Known rows, with every way that one mark hangs from another
Q{G{A E{P} Z}}: [-4.06, -3.31, 1.64, -1.71, 1.67, 2.95, 0.11, 0.70, 1.03, -1.20, 0.87, 3.37, -6.25, 4.22, -0.08, -2.20, -0.85, -2.55, 0.48, -0.74, -4.70, 0.06, 0.94, -0.61, -1.33]
A{G{Q Z}}: [-0.16, -3.37, -1.23, -2.12, -1.66, 1.44, 2.04, 0.34, 0.44, -3.10, 1.25, 0.65, 0.29, -2.01, -2.07, -1.63, 1.50, -2.34, 0.98, -0.21, 2.29, -1.77, -0.15, 1.10, -1.90]
P{D{N} E{G{Z}}}: [-1.81, -2.44, 0.66, 2.09, 0.63, -0.41, -0.31, -2.40, -4.16, -1.03, 4.02, -0.05, 0.03, -0.75, 0.91, 2.39, 0.25, 0.06, 1.06, -1.10, -0.28, -3.64, 0.21, -1.20, -3.08]
Q{G{A}}: [-3.67, -2.11, 0.74, 0.93, -3.79, 3.11, 0.78, 0.33, -0.07, -1.46, -0.42, 1.58, -1.81, -1.05, 0.29, -2.64, 0.01, -3.33, 0.80, -1.66, -3.76, 0.90, -1.75, -0.65, -0.04]
A{G{Z}}: [1.14, -2.83, 0.78, -1.97, 0.00, 1.34, 0.40, -0.22, 0.60, -1.59, 1.86, 0.47, -0.47, -2.16, -1.59, -1.06, 2.08, -1.79, 1.16, 0.83, -0.66, -2.48, -0.33, 0.05, -1.73]
X{D{N P{E}}}: [0.75, -2.83, 0.45, 0.81, 1.64, 0.18, -0.81, -1.55, -3.39, 0.04, 1.94, -0.17, 0.63, -2.97, 2.37, -1.45, 0.71, 2.91, 1.61, 0.70, -0.86, 0.38, -2.15, -3.86, 0.02]
E{G{Z} P{D}}: [-0.09, -2.18, -0.28, 1.52, -1.77, 2.62, -0.25, -2.14, -1.59, -1.34, 2.72, 2.38, -1.42, 2.72, 1.13, 3.64, 0.55, -1.73, 0.46, 0.52, -3.72, -0.84, 1.02, -1.28, -3.75]
X{D{N P{E{G{A}}}}}: [3.46, -3.37, 0.41, 1.77, -1.06, -0.59, -1.03, -0.50, -2.42, -2.08, 2.23, 0.15, -0.35, -3.09, 0.54, -0.39, -0.89, -0.16, 2.56, -0.37, -2.36, -0.26, -2.11, -2.81, 0.63]
X{D{N P{E{G}}}}: [4.19, -4.18, 0.61, 1.69, 1.05, 0.53, -1.17, -1.57, -4.55, -0.44, 2.54, -0.83, 2.18, -4.03, 1.42, 0.13, 0.87, 0.69, 1.79, -0.60, -1.97, -0.96, -1.88, -4.50, 0.18]
G{A Q Z}: [-2.89, -3.26, -1.96, -1.62, -4.00, 1.68, 2.44, 0.18, 1.16, -4.07, 0.15, 1.86, -4.10, 0.17, -1.06, -1.71, -1.65, -3.87, 0.94, -0.40, -0.64, -0.84, -0.85, 2.67, -2.14]
A{G}: [2.35, -1.46, 1.18, -0.48, -1.87, 1.72, -0.27, -0.50, 0.97, -0.38, 0.66, 0.19, 2.70, -2.75, -0.70, -1.76, 0.60, -0.45, 0.90, 0.38, -0.59, -0.87, -1.64, -1.29, -1.38]
Q{G{A E{P}}}: [-3.09, -2.07, 2.23, -0.24, 0.11, 3.28, -0.32, 0.34, 1.10, -0.16, -0.21, 3.08, -2.67, 3.34, 0.40, -2.73, -1.90, -1.36, 0.52, -1.11, -4.84, 1.75, 0.02, -1.85, -1.13]
A{G{E Q}}: [1.40, -3.15, 1.47, -2.24, 0.43, 2.45, 0.64, 0.06, 1.02, -1.42, 0.58, 0.30, 3.55, -1.06, -0.99, -2.81, -1.64, -0.47, 1.21, -0.31, 1.90, -0.77, -1.02, -0.65, -1.61]
D{N P{E{G}} X}: [6.82, -2.86, -0.25, 3.76, 3.21, -0.11, -0.72, -2.30, -3.92, 1.90, 0.83, -1.00, 5.57, -2.30, 1.61, -1.76, 0.00, 1.84, 2.21, -0.74, -1.61, -1.01, -0.11, -1.16, 1.69]
E{G{A Q Z} P{D}}: [-2.20, -2.10, -2.26, 1.17, -5.39, 1.54, 1.37, -0.62, 0.15, -4.72, 2.21, 3.64, -3.40, 4.04, -0.09, 2.51, -1.71, -3.50, 1.07, -0.46, -1.16, 0.56, 1.27, 1.18, -3.69]
D{X}: [3.44, -2.18, 0.05, 0.42, -0.75, 1.79, 0.57, -1.98, 0.36, 0.77, -0.62, 0.04, 2.21, -0.78, 1.04, -2.03, -0.55, 2.03, 0.47, 0.87, -2.71, -0.09, -1.33, 1.12, -1.22]
P{D{N X} E{G{Q}}}: [1.07, -2.19, -0.98, 3.74, -1.25, -0.41, 1.09, -2.48, -3.47, -1.23, 1.98, 0.19, 5.70, -0.25, 1.94, 0.69, -1.49, 3.02, 1.80, -1.50, 3.32, -1.07, 0.06, 1.08, -2.57]
G{A E Q Z}: [-2.42, -3.70, 0.09, -3.06, -0.73, 2.12, 1.70, 0.33, 1.86, -3.34, 0.62, 1.60, -4.19, 1.95, -0.85, -2.53, -3.86, -3.10, 1.08, -0.50, -1.07, -1.56, -0.60, 2.45, -1.73]
X{D{P{E{G{A Q}}}}}: [0.29, -2.90, -2.70, 0.67, -5.10, 1.18, 0.72, 0.33, -1.28, -4.22, 1.01, 0.65, 0.03, -3.14, -0.26, -0.98, -1.84, -4.62, 3.17, -0.20, -1.98, 1.82, -1.96, -0.21, -0.13]
G{A E{P} Q Z}: [-2.03, -2.95, -0.45, -2.36, -0.20, 1.73, 1.54, 0.22, 2.49, -2.55, 0.35, 3.80, -5.13, 4.76, -0.89, -1.89, -3.41, -1.54, 0.74, 0.00, -1.68, 0.04, 0.83, 1.39, -3.19]
E{G P}: [4.11, -2.36, 0.24, 1.95, -2.19, 2.86, -0.76, -2.16, -1.11, 0.11, 0.15, 2.08, 1.39, 0.32, -0.06, 0.38, -0.01, -1.69, -0.29, -0.43, -5.64, -0.40, -0.26, -2.82, -2.93]

Rows
[1.46, -2.11, 0.93, -1.63, 1.00, 2.14, 0.01, -0.20, 1.97, -0.72, 0.35, 2.48, 2.38, 2.03, -1.01, -2.32, -1.43, 1.03, 0.61, 0.19, 1.18, 0.70, 0.43, -1.80, -2.75] => A{G{E{P} Q}}
[5.71, -2.57, 1.08, 4.03, 0.40, 0.39, -0.48, -2.92, -1.94, 0.73, 1.88, 1.76, 3.72, 3.11, 2.75, 2.38, -0.17, 5.64, 0.36, 0.01, -0.59, 0.04, 0.51, -1.78, -2.48] => E{G P{D{N X}}}
[-4.39, -4.05, 2.03, -2.51, 0.90, 3.23, 0.56, 1.08, 0.44, -1.82, 1.23, 1.39, -5.12, 1.01, -0.63, -2.44, -1.24, -4.10, 1.19, -1.49, -4.00, -1.29, -0.66, 0.81, -0.14] => Q{G{A E Z}}
[-4.48, 0.00, -1.72, 2.56, -6.87, 0.57, 1.27, -1.28, -1.02, -3.50, 1.41, 1.24, 1.07, -0.12, 0.26, 0.85, -3.32, -3.67, 2.23, -1.28, -0.20, 0.83, -0.66, 1.66, -3.35] => P{D E{G{A Q}}}
[-5.76, -0.93, -2.49, 1.02, -5.26, 0.06, 1.74, -0.91, -1.25, -4.43, 2.48, 1.44, -2.13, 0.37, -0.83, 1.24, -2.38, -4.98, 2.36, -0.78, -0.18, -1.04, 0.32, 3.15, -3.52] => P{D E{G{A Q Z}}}
[2.94, -1.83, 2.85, 1.54, 4.41, 0.57, -0.87, -2.67, -0.22, 2.00, 1.75, 2.02, 1.93, 5.63, 4.17, 0.59, -2.48, 8.78, 0.23, 1.22, 0.40, 0.24, 0.52, -1.81, -2.57] => G{E{P{D{N X}}}}
[1.53, -4.20, -1.95, 0.32, -2.05, 2.78, 1.25, -1.06, -1.47, -2.58, 1.23, 2.65, -1.13, 0.78, -1.25, 0.49, 0.61, -4.01, -0.01, -1.44, -2.64, -1.09, 1.21, -0.45, -3.29] => E{G{Q Z} P}
[2.31, -1.86, 1.26, 2.13, 0.58, 0.10, 0.08, -2.82, -1.42, 0.82, 1.63, -0.06, 2.95, 1.32, 3.76, 0.52, -0.80, 6.55, 0.52, 0.54, 1.24, -0.36, -1.25, -0.52, -1.37] => P{D{N X}}
[2.62, -1.34, 0.98, 3.08, 1.06, -0.05, -0.01, -3.07, -1.11, 1.31, 1.45, 2.29, 1.78, 4.40, 3.75, 0.96, -0.42, 8.19, -0.04, 1.07, 0.66, 1.13, 0.21, -1.46, -2.70] => E{P{D{N X}}}
[1.23, -5.08, -1.62, -0.30, -2.93, 3.09, 1.88, -0.85, -2.12, -3.30, 1.51, 0.74, -0.12, -2.24, -1.36, 0.38, 0.28, -5.49, 0.53, -1.95, -1.87, -2.65, -0.19, 0.79, -2.36] => E{G{Q Z}}
[0.82, -3.23, 0.74, -3.17, 2.31, 1.67, 0.76, 0.29, 1.40, -1.62, 1.53, 2.48, -1.01, 2.42, -1.89, -1.76, -0.40, -0.41, 0.56, 0.16, 1.71, -0.95, 1.87, -0.25, -3.12] => A{G{E{P} Q Z}}
[-1.74, -0.60, 1.17, -0.18, 0.06, 1.93, 0.21, -0.68, 1.10, -1.05, 1.64, 2.43, 2.36, 4.02, 1.00, 0.31, -1.84, 2.22, 1.09, 0.80, 2.91, 1.88, 0.53, -1.72, -3.38] => A{G{E{P{D}} Q}}
[1.07, -3.64, -2.30, 0.23, -4.33, 1.56, 1.60, 0.03, 0.72, -4.14, 0.94, 3.45, -3.55, 2.10, -1.94, 0.22, -1.18, -4.79, 0.63, -1.11, -2.66, -0.49, 1.06, 1.00, -3.07] => E{G{A Q Z} P}
[-0.13, -1.55, 3.23, 1.40, 3.44, 1.60, -1.25, -2.79, -1.31, 1.80, 2.25, 2.53, 0.32, 5.19, 3.83, 0.98, -2.19, 6.05, -0.39, 0.52, -0.63, 0.07, 0.34, -4.28, -3.22] => G{E{P{D{N}}}}
[-5.26, -1.64, -0.33, -1.32, -1.14, 1.79, 1.16, -0.57, 1.98, -3.15, 1.93, 3.65, -5.00, 6.88, 1.18, 0.57, -3.77, -0.13, 1.19, 0.76, -0.15, 1.13, 1.11, 1.39, -3.68] => G{A E{P{D}} Q Z}
[1.76, -1.16, -1.88, 3.11, -5.43, 0.84, 1.33, -1.28, 1.29, -2.92, 0.53, 2.99, 1.42, 4.35, 0.97, 1.28, -3.31, 0.56, 1.53, 0.17, -0.51, 2.88, 0.69, 2.32, -2.94] => E{G{A Q} P{D{X}}}
[2.97, -1.43, 2.93, -1.18, 2.47, 1.92, -1.35, -0.70, 1.95, 0.98, 0.67, 2.18, 1.32, 1.83, -0.67, -2.08, -0.58, 1.74, 0.45, 1.22, -1.39, -0.35, 0.11, -2.63, -2.44] => A{G{E{P}}}
[0.33, -4.12, 0.79, -3.71, 1.82, 1.81, 0.99, 0.57, 0.96, -2.28, 1.83, 0.33, 0.09, -0.72, -1.83, -2.16, -0.54, -1.92, 1.27, -0.33, 1.83, -2.44, 0.16, 0.93, -1.82] => A{G{E Q Z}}
[-2.19, -1.56, 1.33, 0.61, -0.40, 0.59, 0.49, -1.30, 0.59, -1.66, 1.49, 3.90, -1.34, 6.39, 2.49, 0.30, -4.48, 4.25, 0.54, -0.38, 1.94, 1.47, 0.15, -1.79, -2.91] => G{A E{P{D{N}}} Q}
[-2.87, -2.74, -2.38, 0.18, -4.38, 0.33, 1.89, -0.28, -0.31, -4.16, 1.12, 1.26, -2.15, -1.85, -2.57, -1.09, -2.04, -6.39, 1.84, -1.57, -1.53, -2.11, 0.39, 2.94, -2.86] => P{E{G{A Q Z}}}
[3.34, -1.66, -0.32, 2.68, 3.68, -0.41, 0.12, -2.37, -2.67, 2.73, 0.11, -0.47, 3.61, -1.30, 2.59, -2.84, -0.03, 4.55, 1.73, 0.25, -0.54, 0.08, -0.10, -0.49, 1.37] => D{N P{E} X}
[-4.70, -3.31, 0.17, -0.70, -2.39, 2.62, 1.21, 0.91, 0.21, -2.69, 0.67, 1.48, -5.04, -0.30, -0.48, -1.88, 0.88, -4.83, 0.82, -1.40, -3.80, -0.68, -0.63, 0.78, -0.41] => Q{G{A Z}}
[3.56, -2.46, 0.20, 3.26, 2.00, 0.85, -0.98, -2.27, -4.72, 1.35, 1.26, -0.38, 3.65, -3.05, 1.30, -1.18, 0.36, -0.82, 1.72, -1.42, -2.58, -1.20, -0.69, -3.63, 1.02] => D{N P{E{G}}}
[-0.01, -2.83, 1.70, -2.06, 3.29, 2.82, -0.33, -1.27, 0.62, 0.72, 1.15, 2.57, -3.50, 3.52, 0.25, -0.94, -1.00, 0.18, -0.05, 0.97, -4.23, -1.35, 0.84, -1.39, -2.94] => G{E{P} Z}
[1.79, -3.47, 0.77, 2.41, 0.77, 0.95, -0.50, -2.15, -3.15, -0.85, 3.50, 2.56, -1.10, 3.05, 1.49, 3.86, 0.79, 1.65, 0.10, -0.56, -1.34, -2.18, 1.19, -3.16, -3.41] => E{G{Z} P{D{N}}}
[6.73, -3.28, 0.20, 2.15, 3.24, 1.00, -0.13, -2.01, -1.82, 2.01, 0.21, -0.31, 3.48, -0.44, 3.07, -2.50, 0.43, 4.49, 1.14, 0.21, -1.16, 0.23, -1.02, -1.44, 2.49] => D{N P X}
[-1.50, -2.38, 0.36, -1.49, -2.25, 2.56, 1.06, -0.07, 1.72, -2.11, -0.44, 1.28, -1.21, 1.21, -0.19, -3.03, -4.60, -1.69, 0.94, -0.65, -1.18, 0.11, -1.64, 1.09, -1.48] => G{A E Q}
[-1.05, -0.49, 0.86, 3.09, 0.52, -1.20, 0.26, -3.07, -1.98, 1.39, 1.90, 0.12, 3.14, 0.70, 3.30, -0.39, -1.24, 6.76, 0.97, 0.70, 1.81, -0.74, -0.53, 0.47, -2.52] => P{D{N X} E}
[1.24, -0.72, -1.19, 2.32, -2.31, 1.37, -0.71, -1.07, -1.13, -0.63, 0.18, 0.13, 0.74, -2.05, -0.28, -1.82, -1.59, -4.88, 2.72, -0.17, -5.16, 0.74, -0.82, -0.58, 1.08] => D{P{E{G{A}}}}
[4.00, -2.88, -1.89, 1.53, 2.26, 0.83, 0.35, -1.62, -2.45, 0.44, 1.15, -0.81, 1.65, -1.99, 0.02, -1.15, 0.73, -2.66, 2.76, 0.42, -3.94, -1.27, 1.05, 1.95, 1.14] => D{P{E{G{Z}}} X}
[-1.34, -2.65, -3.34, 0.67, -2.59, 1.00, 1.56, -0.06, -1.80, -3.33, 0.76, 0.76, -1.73, -1.42, -1.48, -1.62, -1.31, -7.13, 3.06, -0.98, -2.26, 0.02, 0.63, 2.05, 0.35] => D{P{E{G{A Q Z}}}}
[-0.90, -1.69, 0.38, -0.85, -1.56, 2.35, 0.73, -0.35, 2.42, -1.45, -0.72, 3.78, -1.88, 4.31, -0.05, -2.67, -4.34, -0.24, 0.48, 0.06, -1.75, 1.51, -0.26, -0.12, -2.74] => G{A E{P} Q}
[1.49, -0.78, 0.74, 3.68, -1.68, -2.11, -0.04, -2.11, -0.92, -1.07, 2.03, 0.30, 2.21, 0.57, 1.26, 0.59, -2.86, 2.95, 1.99, -0.19, 0.19, -1.34, -0.20, 1.44, -1.86] => P{D{N X} E{G{A}}}
[1.90, -2.44, -1.72, 1.51, -5.53, 2.06, 0.94, -0.63, 0.89, -3.01, -0.45, 3.58, -0.36, 1.31, -1.26, -0.75, -2.14, -3.63, 0.47, -1.27, -2.87, 1.18, -0.04, -0.45, -2.84] => E{G{A Q} P}
[6.03, -2.21, -0.20, 3.11, 1.15, -1.47, -0.53, -1.28, -1.56, 0.67, 0.44, -0.24, 2.85, -1.24, 0.79, -2.37, -1.96, 1.07, 2.63, -0.49, -1.80, -0.64, -0.17, 0.39, 1.94] => D{N P{E{G{A}}} X}
[-2.57, -1.87, 0.45, 2.00, -1.46, -1.44, 0.19, -1.79, -1.80, -2.66, 3.76, 1.01, -2.31, 0.36, 0.23, 1.87, -1.73, -1.05, 1.71, -0.80, -0.43, -3.32, 0.03, 0.40, -2.86] => P{D{N} E{G{A Z}}}
[0.84, -4.44, -2.05, -0.55, -4.99, 2.01, 1.74, 0.07, 0.06, -5.02, 0.82, 1.34, -2.53, -1.04, -2.08, -0.32, -1.63, -6.49, 1.49, -1.53, -2.16, -2.07, -0.77, 2.36, -1.98] => E{G{A Q Z}}
[-2.21, -2.58, 2.58, 0.00, 2.25, 4.54, -0.48, -0.44, -0.95, 1.40, 0.27, 2.48, -0.45, 2.45, 1.15, -1.92, -0.25, -0.37, -0.03, -1.39, -4.68, 1.17, 0.07, -3.57, -1.63] => Q{G{E{P}}}
[-0.97, -2.78, 1.68, -3.03, 0.75, 1.71, 0.28, -0.22, 2.11, -1.72, 1.06, 1.21, -5.01, 1.83, -0.72, -1.96, -3.24, -2.31, 1.04, 0.67, -4.14, -2.33, -0.86, 1.52, -1.47] => G{A E Z}
[1.57, -2.99, -1.39, 0.86, -6.36, 2.34, 1.42, -0.38, 0.26, -3.85, -0.31, 0.98, 0.58, -1.52, -1.56, -0.89, -2.65, -4.76, 1.23, -1.58, -2.26, -0.41, -1.62, 1.09, -1.61] => E{G{A Q}}
